What can hang from each mark:
Z_124: Z_4
Z_4: Z_109 Z_232 Z_550 Z_580 Z_859 Z_984
Z_109: Z_16
Z_984: Z_756
Z_490: Z_232 Z_859
Z_859: Z_390
Z_580: Z_4 Z_756
Z_756: Z_124 Z_550 Z_580
Z_232: Z_4 Z_490

Each row was made from one small tree. Brackets hold a mark, then the marks that hang from it, in the order of their numbers. Every link used is in the known rows. Write each row's tree.
Known rows:
{Z_4 Z_232 Z_550 Z_580 Z_859 Z_984}: [ 20.8 -20.3  -3.3  14.9   5.5  10.4   0.0   1.8 -43.5 -12.9   6.3  24.7
  -3.1   4.6 -15.6 -18.3  16.4   6.3 -21.6  20.2  29.3  -4.2  42.2 -17.3
  41.8 -23.9  27.9]
{Z_232 {Z_4 Z_109 Z_580 Z_984} Z_490}: [ -7.1  -1.8   4.3  40.2   0.8   9.5  11.2  -3.4  -1.9   7.7  -7.0   9.6
   0.9   0.6   3.5 -20.8   6.1  -9.1   1.0  -6.5  -2.4  -1.3  -2.9 -22.8
  -6.7 -15.5  -1.3]
{Z_984 {Z_756 {Z_124 Z_4}}}: [ -2.6  35.3  14.5 -30.2  -6.4   1.5   7.3  -1.8  17.9  15.2  -8.3 -21.3
  -0.7  -1.7   7.1  29.6  -1.4   0.3  11.2 -12.6 -19.3   1.4   2.6  18.9
 -26.3   9.2 -16.6]
{Z_490 {Z_232 {Z_4 Z_550 {Z_580 Z_756}}} {Z_859 Z_390}}: [ -5.2  12.3 -31.4 -19.3 -16.4 -49.8   8.8  -8.2   5.6 -22.2 -15.8  19.1
  12.2 -14.4  -2.1  17.4   4.4 -17.1 -12.1  41.3  12.0  -1.7 -28.5  10.3
  14.0  11.2 -14.9]
{Z_232 {Z_4 Z_984}}: [ -1.4 -25.9   8.7   4.9   7.5  -3.0  13.7  -1.7  15.4   0.4   5.7  -4.3
  -2.4  -0.4   4.2  -3.9   8.2  -7.4   1.2  -4.6 -10.0   0.7 -13.6   2.7
 -18.6  -8.3  -8.3]
{Z_580 {Z_4 Z_984}}: [ -4.5 -16.7  17.3   1.9  -2.3  16.8  -4.7   1.7  16.1   0.2  15.9 -22.7
  -8.8   1.9   6.0  -5.7   5.6   4.5   5.5 -15.3 -22.4   1.8 -16.9   9.2
 -21.2  -7.2 -16.8]
{Z_4 {Z_232 Z_490} Z_580 Z_859}: [ 23.8  19.7  -9.3 -18.5   8.2 -33.4  15.0   0.3 -25.0   4.1 -10.7  -5.6
 -11.1  -5.3  -7.8  -2.4  20.6  -4.5  -7.9  23.7  21.3  -6.6  18.3 -11.3
  16.6   7.1 -17.6]
{Z_490 Z_232}: [  8.9  16.4  -0.6 -24.2   7.9 -29.3  21.8  -2.8  27.6  -8.0  -4.9 -11.1
  -7.9 -10.0  -1.4   8.1  21.5 -12.2  -8.1   7.8 -13.7   0.1 -25.6  19.9
 -20.6  12.2 -35.4]
{Z_756 Z_124 {Z_580 {Z_4 Z_550 {Z_859 Z_390} Z_984}}}: [ -3.4  10.4   9.1 -29.4 -34.9  11.6 -19.7   3.3  -2.4 -12.3  19.0   1.4
  -6.5   0.2   0.6   9.6 -29.0  -5.3  24.5 -29.2  -2.4   0.5  17.4  -6.6
  12.2  -2.4  11.8]
{Z_984 {Z_756 Z_124 Z_550 {Z_580 {Z_4 Z_109 Z_232}}}}: [ -9.2  63.3   9.4 -27.5 -20.3   3.0 -10.8   2.6  28.7  17.1  -5.4 -18.6
   1.5  -4.1  11.6  20.8 -20.9  -3.9  18.9 -21.9 -11.4  -0.1   7.3  -0.5
  -9.1  13.8   1.3]
{Z_124 {Z_4 Z_109 Z_580 {Z_859 Z_390}}}: [ -8.4  16.5  -2.6  -9.4  12.9  -8.5 -11.3   1.7 -10.4  -2.3  -0.1  13.3
  10.4   0.0   2.2   3.4  -9.9  13.7  -5.2   0.5  19.8   2.3 -23.9   5.0
  14.9  15.4  28.9]
{Z_4 {Z_109 Z_16} Z_550 Z_580 Z_859 Z_984}: [-10.2 -45.0   1.5  51.2  -1.4  69.5 -28.0   5.7 -46.3  -0.4  14.5  23.7
   8.7  20.1 -13.5 -28.3  -3.1  17.5 -17.6   2.3  27.7   2.2  34.7 -14.4
  35.8 -39.2  59.5]
{Z_124 {Z_4 Z_109 Z_580 Z_859}}: [-10.2   9.4  -3.5  -3.9  24.5  -1.3  -9.9   1.3  -3.9   1.4   2.7  12.8
  10.8   3.8   3.6  -4.0  -1.4  14.3  -1.7   0.8  13.6   5.1 -12.1   1.1
  14.0  10.2  34.0]
{Z_756 {Z_124 Z_4} Z_550}: [  5.6 -17.1   5.5  -7.4   5.8 -19.8 -14.8   0.7  25.0  -4.8   4.4  -1.1
  -1.6  -4.7   9.8  11.1 -26.9  -7.3  16.1 -10.5 -16.6   1.2  -4.6  -0.3
 -12.4   4.2 -18.2]
{Z_4 Z_232}: [ 25.8  24.6  10.0 -36.3  17.2 -37.8  23.1  -0.2  14.9   6.7  -9.6 -15.5
 -18.1  -6.5  -2.2   5.4  15.4  -3.9  -8.9   5.8  -1.0  -5.5 -15.1  10.7
  -8.9  21.4 -35.7]
{Z_124 Z_4}: [ -2.9   0.6   5.5 -17.1  24.9 -16.9   3.5  -2.3  21.3   6.1   3.7  -3.5
  -1.6  -2.3   8.6  12.0  -0.1   3.6   1.2  -3.4 -11.8   1.0 -34.4  18.1
 -16.0   8.5 -10.2]
{Z_756 {Z_124 {Z_4 Z_580 Z_984}} Z_550}: [  4.1 -13.4  11.9   3.4  -2.9  -4.2 -18.2   1.3  13.4  -9.2   7.2   8.5
   2.6  -3.0   8.6   2.6 -21.9  -5.7  10.7 -13.1 -11.1   2.6  13.3  -7.6
  -0.8 -11.0  -1.0]
{Z_232 {Z_4 Z_109 Z_550 Z_580 {Z_984 {Z_756 Z_124}}} Z_490}: [-11.9  -6.6   2.7  49.9  -4.8  22.9   3.3  -5.0  -9.5   8.0  -9.7  20.7
   5.2   2.9   2.0 -14.0  -6.5  -6.6   4.2  -7.8  -2.9  -4.0  11.8 -29.7
   0.3 -22.7   9.0]
{Z_984 {Z_756 Z_124 Z_550}}: [ -1.4  32.4   8.4  -9.0 -12.7   7.6  -1.4   1.5  22.5  13.9  -8.4 -24.8
  -2.6  -2.4   5.7  24.2  -5.5  -8.1   8.7  -6.4 -20.8   1.7   6.9  11.9
 -23.9   0.2 -22.2]
{Z_984 Z_756}: [ -5.3  48.9   9.3 -14.1  -2.4  12.9  12.8   0.0  20.1  21.1  -9.8 -29.4
  -4.7  -0.1   3.0  23.3  15.7  -2.6  -3.0  -0.6 -18.0   1.8 -11.6  24.9
 -26.0   1.8 -19.4]
{Z_490 Z_232 Z_859}: [  7.8  11.4 -24.4 -23.6  -6.9 -35.8  24.1  -6.5  25.5 -15.5 -10.9  -6.0
   1.3  -8.8  -4.5  11.4  33.3 -19.0  -9.8  42.4  -4.2   6.7 -13.0  23.8
  -9.3  11.8 -37.1]
{Z_490 {Z_232 {Z_4 {Z_109 Z_16} Z_580 Z_859 Z_984}}}: [ -2.3 -22.1  -3.5  -6.9   4.2 -15.1  11.6  -2.1   4.6  -8.4  -0.2   3.9
   7.9  -4.2  -0.3  -6.4  13.0  -3.0  -6.0   5.9   9.2  -0.5  -4.5   0.5
  -6.0   3.6   4.5]
{Z_580 {Z_4 Z_109 Z_232}}: [  4.2  12.3  13.8 -20.5  16.8 -16.3  -0.9   2.0  21.0   6.3  -0.6 -16.9
 -10.1  -1.7   6.2  -8.5  -3.9  12.0   4.9 -13.8  -6.0  -3.2 -30.1  -0.6
 -10.2  31.0 -14.0]
{Z_4 Z_109 Z_984}: [  0.1  11.3  15.8  32.5  -4.2  45.8   6.2   4.3   0.7   3.8   3.0  -3.3
  -3.7  10.3  -6.6 -23.8  17.2   3.1 -11.4 -15.3  -6.7   9.0   5.9   5.1
  -6.4 -11.5  11.3]

Write each row's tree:
[ -6.1 -16.9   8.9  17.8   9.2   9.4   9.7   0.1  13.1   2.4   2.0   2.7
   2.0   3.6   2.9 -15.4   4.4  -1.1  -0.1 -11.5  -4.0   3.3 -12.9  -4.5
 -11.9  -1.3   9.3]	{Z_232 {Z_4 Z_109 Z_984}}
[  3.4 -18.3  -0.9  -7.4   4.1 -17.2 -21.6   2.4   8.5  -9.7   6.3   5.5
   3.6  -3.4   7.1   8.1 -25.8  -4.0  15.2  -3.4  -3.0   2.1  10.3  -7.5
   3.5   0.4   0.6]	{Z_756 {Z_124 {Z_4 Z_580 Z_859}} Z_550}
[ 24.3  21.1   0.7  20.5 -18.4   2.6  25.7  -1.1 -15.6   6.4 -17.3  -3.2
  -8.5   0.8 -10.8 -18.7  24.2  -4.7 -16.9  10.5  10.8   0.0  14.5  -4.3
  -1.3   6.8 -24.9]	{Z_4 Z_109 {Z_232 {Z_490 {Z_859 Z_390}}} Z_984}
[  2.0 -25.7  -4.4  -0.2  20.6  -4.2 -12.1   2.9  -2.6  -0.6   6.4  -2.4
  -5.6   4.0  -1.3 -13.2 -10.4  17.2   4.1   0.5   7.2  -4.3 -15.3  -9.9
   8.4  21.4   6.3]	{Z_580 {Z_4 Z_109 Z_232 Z_550 Z_859}}
[ 22.8  46.3  -2.5 -22.3   3.8 -41.7  20.0  -4.5  -0.8   4.0 -20.3   0.3
 -11.4  -8.9  -2.7   1.2  21.8 -12.1 -11.8  26.7   9.9  -5.8   2.9  -6.6
  12.2   7.2 -31.6]	{Z_4 {Z_232 {Z_490 Z_859}} Z_580}
[-12.5  21.6   1.1  -4.5  -5.6  17.0 -12.6   1.1  -7.2   8.2   1.0  -8.0
  -1.7   4.2   1.6   7.2 -12.8   2.6  11.6 -21.9 -26.2   2.2  14.2   9.0
   0.9 -10.7  -3.7]	{Z_580 {Z_756 {Z_124 {Z_4 Z_550 Z_984}}}}
[  6.2 -22.7  -8.6 -14.8  -3.9 -32.6  22.5  -3.1   8.2 -15.3   0.3  -3.8
   1.5 -10.7  -1.9   5.6  15.9 -11.0  -5.5  11.4   1.4  -1.7 -17.1  10.9
 -16.6   8.7 -20.9]	{Z_490 {Z_232 {Z_4 {Z_859 Z_390} Z_984}}}
[-13.3 -66.3   4.1  29.9   1.6  46.0 -25.7   4.4 -13.4   2.9  21.7  -8.4
  -0.1  14.1  -0.8 -17.6 -11.5  19.7   3.8 -10.1   0.2  -0.1  -2.3  -2.8
  -2.0 -13.4  17.8]	{Z_580 {Z_4 {Z_109 Z_16} Z_550 Z_859 Z_984}}
[ 10.9  20.9 -22.8 -31.4 -23.6 -46.4  22.5  -6.1  16.0 -20.1 -14.6  -5.2
   0.6 -14.0  -6.3  21.8  22.3 -19.8 -15.4  42.0   5.0   2.9 -30.3  29.5
  -7.8  19.3 -44.5]	{Z_490 Z_232 {Z_859 Z_390}}
[  5.3 -13.7 -12.7 -26.5   4.3 -47.5  21.0  -3.5  15.7 -13.3  -3.9  -5.4
   0.4 -13.0  -0.1  11.9  10.4 -11.7  -2.6  14.5   2.1  -3.2 -30.8  12.3
 -17.2  20.4 -26.2]	{Z_490 {Z_232 {Z_4 {Z_859 Z_390}}}}
[  4.6  -7.8   1.1 -18.3  14.1 -12.8  -3.9   4.0   3.8   3.6   3.7 -19.3
  -6.6   1.4   1.6  -9.5  -1.0  15.0   7.2  -3.6   4.7  -1.5 -14.8  -2.5
  -3.4  30.8  -4.3]	{Z_580 {Z_4 Z_109 Z_232 Z_859}}
[ -9.5  47.6  14.9  23.3 -27.2  54.7  -4.6   4.9   7.0  11.4  -1.1  -5.0
   5.1   7.9  -0.5  -8.0   0.2  -1.1   1.3 -26.0  -7.7   9.4  29.8  -1.1
  -3.2 -13.2  25.2]	{Z_4 Z_109 {Z_984 {Z_756 Z_124 Z_550 Z_580}}}
[-12.2   7.3 -16.4   9.6   1.6  23.1 -27.6   4.1 -36.4  -6.4   4.9  16.2
   2.1   7.8  -9.9  -1.8 -11.4   4.4   0.8   6.3   6.5   0.6  29.9 -11.1
  42.6 -22.3  33.1]	{Z_4 Z_550 {Z_580 {Z_756 Z_124}} Z_859}
[ 16.0 -14.9 -16.0  11.7  26.4  -2.2   1.5   3.4 -23.1  -0.8  -5.0  15.9
  -5.3   7.2 -15.0 -17.8   1.1  11.8 -12.1  16.0  26.4  -3.4   7.6 -12.4
  27.2  18.9  18.7]	{Z_4 Z_109 Z_232 Z_550 Z_859}
[-10.0 -18.8  -9.2  59.0  -6.9  74.4  -6.8   4.7 -32.7   4.3   6.0   8.5
   8.4  18.4 -14.7 -17.8  11.6  13.5 -12.5   4.0   9.9   7.4  35.2  -3.0
  13.7 -24.9  43.7]	{Z_4 Z_109 Z_550 Z_859 {Z_984 Z_756}}
[ -3.2 -15.3 -10.2   8.5 -23.6   6.3 -21.4   5.0 -21.8   9.3   5.7 -30.4
  -3.7   0.7   4.3  -6.0 -15.6   4.5  23.0 -14.7 -19.0  -3.3  37.3 -13.2
  -2.2  -6.1 -23.0]	{Z_580 {Z_4 {Z_232 Z_490} Z_859 Z_984} {Z_756 Z_124 Z_550}}
[ 13.0 -13.3  10.1 -12.1   4.4  -2.8  -6.1   0.2 -15.6 -11.5   2.2  20.1
   0.7   3.0  -3.2  -5.0 -12.7   8.0   7.0 -11.4   9.5   0.4  29.8 -13.0
  17.0   5.2  17.7]	{Z_756 {Z_124 {Z_4 Z_109 Z_232 Z_550 Z_580 Z_859 Z_984}}}
[-25.1   5.2 -18.7   4.5 -13.1   5.9 -35.5   7.4  -6.9   9.4   8.4 -31.8
   1.8  -0.7   7.1   8.0 -24.4   8.0  13.0  -6.9 -16.0  -1.3 -20.3   8.9
  -0.7   1.8  -8.7]	{Z_580 {Z_4 {Z_859 Z_390}} {Z_756 Z_550}}
[ -9.6 -29.3  -4.6  31.0   1.4  14.5  -9.3   1.6 -24.0 -11.5   4.9  29.6
  10.4   4.5  -5.4 -15.9 -11.1   4.7  -8.7   2.3  24.4  -0.8  -4.3 -18.0
  24.6 -10.6  42.3]	{Z_232 {Z_4 Z_109 Z_550 Z_580 {Z_859 Z_390} Z_984}}
[ -8.9 -12.4   5.7  16.8  12.3  20.4  -1.0  -3.8   4.5   6.7   7.2   9.1
   5.5   3.5   4.7   7.7   0.7   8.4  -5.5  -3.9 -11.5   0.5 -10.3  12.5
  -8.9 -17.4  10.2]	{Z_124 {Z_4 Z_550 {Z_984 Z_756}}}
[-16.3 -25.2  11.2  16.3  -3.3  28.9  -6.5  -1.3   4.5  11.7   4.1  10.2
   7.5   7.7   4.6  -2.1 -18.7   2.7   6.6 -19.3   0.4  -2.7   2.8  -8.7
  -5.1 -12.7  26.0]	{Z_232 {Z_4 {Z_109 Z_16} Z_550 {Z_984 {Z_756 Z_124 Z_580}}}}
[ 10.0  -2.5  -1.3   6.7   6.7 -19.5   4.0  -6.7 -14.3  -3.4  -4.3  27.2
   2.2  -4.9   0.7   0.9   0.5   1.9 -14.2  14.6  12.1  -6.4  -6.5  -4.5
  16.5  -9.3  -1.1]	{Z_124 {Z_4 {Z_232 {Z_490 {Z_859 Z_390}}} Z_550 Z_580 Z_984}}
[ -6.8  76.2  13.8 -41.3 -23.6  10.0   5.5   0.4  21.6  16.4  -6.7 -21.2
  -4.3  -2.1   5.0  30.6  -2.6  -9.4  14.6 -19.7 -15.4   2.5  12.3  14.9
 -13.8   4.6  -5.4]	{Z_984 {Z_756 Z_124 Z_580}}
[  0.7 -27.1 -10.8   0.3   8.5 -20.5  13.0  -4.2   3.5 -18.3   2.8  15.8
   5.7  -7.0  -2.6  -3.6  13.9  -8.3  -7.6  14.3   4.9  -2.0  -4.8  -2.7
   2.3  -5.5   2.3]	{Z_490 {Z_232 {Z_4 Z_550 Z_580 Z_859 Z_984}}}
[  6.4 -11.1  -8.1 -16.4  33.5 -29.8  -4.3  -2.4 -11.7  -3.3   2.0  23.2
   3.4  -2.3   0.8   3.9  -4.4  11.7  -7.2  15.0  19.2  -5.6  -8.2  -4.1
  24.1   7.4  19.3]	{Z_124 {Z_4 Z_232 Z_550 Z_580 Z_859}}
[-14.2  -2.4  11.1  26.0   3.9  24.5  -5.2  -1.6  -0.4  -1.7  -2.1  25.5
  10.5   4.9   2.3 -11.3  -9.9   2.9  -0.8 -12.2   3.8   0.3   8.0 -19.6
  11.8 -13.8  38.3]	{Z_232 {Z_4 Z_109 Z_550 Z_580 {Z_984 {Z_756 Z_124}}}}
[ -2.8 -32.0 -14.6  33.9 -21.2  -1.3  14.1  -2.3 -14.7  11.3  -4.3 -15.8
   1.0  -4.0   1.7   7.2   4.0 -13.9   4.4  10.8  -1.2  -4.8  -1.8  -4.8
 -25.5 -14.1 -28.8]	{Z_232 {Z_4 {Z_859 Z_390} {Z_984 {Z_756 Z_550}}} Z_490}
[ 10.2 -24.3  10.4 -19.8  -5.0  -1.0   0.5   0.4  -3.1  -8.3   9.2  -5.3
  -3.5   2.2   0.2   7.7  -4.9   0.2  14.6 -13.2  -8.8   4.4  21.3   5.9
 -10.7   0.4  -9.1]	{Z_756 {Z_124 {Z_4 Z_859 Z_984}}}
